Each row was made from one small tree. Brackets hold a mark, then the marks that hang from it, in alphabetical order. Every link used is in the known rows. Write each row's tree.
In the rows, 128 means zero.
Known rows:
[vosak [rakupa [pefo bibi nivak]]]: [109 118 124 115 116  91 125 167 138 113 108 123 149 119  97 153  89 125]
[dori [pefo sigaf]]: [130  48 112 134 140 115 124 118 119 134 143 168  84 115  92 161 130 130]
[sigaf [bibi [vosak rakupa]] [pefo nivak]]: [ 97 162 148  73 174  97 109 175 121 135 167 146 108 159  69 129  76 116]
[rakupa pefo]: [115 128  88 134 126 114 142 124 151 115 134 117 155 123 135 142 121 134]
[nivak [pefo bibi rakupa vosak]]: [100 112 114 104 155  72  24 170 102 120 119  73 158 143  62 165 110  82]
[rakupa [pefo sigaf]]: [121 113  85 151 127 130 129 126 160 126 134 143 125 106 115 154 115 123]
[bibi [pefo nivak] sigaf]: [102 128 130 109 155 182 118  95 146 144 170 178  88 100  93 170 138 131]
[bibi pefo vosak]: [109 150 127 114 190 161 111 106 127 126 156 141 108 148  91 129 122 123]
[bibi [pefo nivak vosak]]: [ 97 129 146  94 179 166 117 122 126 127 152 126 122 135  65 157 111 145]
[dori [pefo bibi]]: [121  42 127 119 140 103  94 122  96 133 141 149 109 129  85 162 128 124]
[nivak [pefo rakupa sigaf vosak]]: [109 119 100 118 155  83  54 165 125 122 119  93 132 129  70 163 112  87]
[sigaf [bibi [pefo nivak] vosak]]: [108 158 134  91 181 149  92 126 125 138 171 147  92 135  63 123 114 119]
[pefo bibi rakupa sigaf vosak]: [120  94 147 118 165 106  21 173  84 126 125 126  79 139  11 172  75 101]
[pefo nivak]: [121 124 139 110 137 162 136 149 140 132 134 123 120 129 107 127 114 151]
[vosak rakupa]: [125 138 141 119 111  77 143 151 123 114 100 130 135 126 126 131 109 118]
[rakupa [pefo bibi nivak]]: [107 105 107 123 133 145 104 146 146 127 137 119 143 119  91 153 102 136]
[pefo bibi]: [125 101 142 133 128 133  73 136 112 142 126 137 122 123  94 143 118 107]
[dori [pefo vosak]]: [124  62 122  96 155  85 133 127  98 109 144 127 118 149  87 158 118 143]
[nivak [pefo bibi rakupa]]: [101 113 108 125 140  84  29 158 113 134 116  87 152 127  85 155 128  81]

Write each row's tree:
[124  40 121 116 134 104  91 112 101 136 153 172  91 116  87 176 135 118]
[dori [pefo [bibi sigaf]]]
[116  51 122 107 147  81  67 129  80 128 151 151  81 129  63 180 123 121]
[dori [pefo [bibi sigaf] rakupa]]
[100 119 143 113 176 133  77 145 113 144 159 145 121 161  84 146  95 108]
[sigaf [pefo [bibi vosak]]]
[108 111 154 103 153 138  51 176  97 133 128 104 102 141  44 147  90 136]
[pefo bibi nivak rakupa]
[132 115 141 117 136  90 117 166 122 112 109 146 102 124  73 156  84 107]
[pefo sigaf [vosak rakupa]]
[113 148 118 108 181 163 107  90 136 129 176 180  79 128  95 152 132 110]
[bibi pefo sigaf vosak]
[131 162 133  96 141  75 107 155 114 119 136 139 107 140  93 111 101  99]
[sigaf [bibi [vosak rakupa]]]
[ 86 137 145  94 173 127 108 163 114 136 157 114 120 161  79 149  92 149]
[sigaf [pefo nivak rakupa]]
[115  65 128  81 175  87  85 164  90 120 158 136  64 139  15 170  90 141]
[dori [pefo nivak rakupa [sigaf bibi] vosak]]
[ 99 124 150 109 168 107  85 157 111 138 145 148 126 160  82 148  85 102]
[sigaf [pefo [bibi [vosak rakupa]]]]
[120 119 137 120 155 153  90 171 126 134 131 129  70 125  53 145  93 142]
[pefo nivak rakupa sigaf]
[ 96 135 149  93 159  77 130 158 112 119 139 127 145 159  95 159  84 121]
[sigaf [pefo [vosak rakupa]]]
[ 88 111 168  82 165 108  92 180 107 132 142 130 135 158  51 170  66 122]
[sigaf [pefo bibi nivak [vosak rakupa]]]
[110 136 149  73 172 115 102 185  99 101 133  77 113 165  48 143  77 158]
[pefo nivak rakupa vosak]
[115 112  99 121 142 116  46 140 139 136 138 131 134 119 103 154 134  66]
[nivak [pefo [bibi sigaf vosak]]]
[104 144 137 104 154 141  96 115 125 149 163 149 105 111  75 140 128 120]
[sigaf [bibi [pefo nivak]]]
[122 117 157  97 153 142  86 182 120 124 122 131 107 147  60 129  79 121]
[pefo [bibi [vosak rakupa]] nivak]
[ 92 129 145 103 188 108  55 161  91 137 157 124 112 175  59 150  83 112]
[sigaf [pefo [bibi vosak] rakupa]]
[ 90 156 137  96 165  71  74 148  94 144 170 130 113 149  74 146 103 110]
[sigaf bibi [pefo rakupa]]
[113 113 151  95 164  86  38 171  71 111 125  92 116 160  36 159  82 115]
[pefo bibi rakupa vosak]
[110 125 102  99 148 127 143 152 149 102 141  97 154 140  95 150  92 154]
[rakupa [pefo nivak vosak]]
[114 105 100 114 136 105  91 132 131 112 148 135 136 121  88 178 102 111]
[rakupa [pefo [bibi sigaf] vosak]]
[ 95 107 152 101 169 114  77 149 102 139 156 133 135 158  69 168  88 111]
[sigaf [pefo bibi vosak]]
[ 97 152 138  96 164 123  78 128 109 142 161 132  97 122  56 142 119 123]
[sigaf [bibi [pefo nivak rakupa]]]
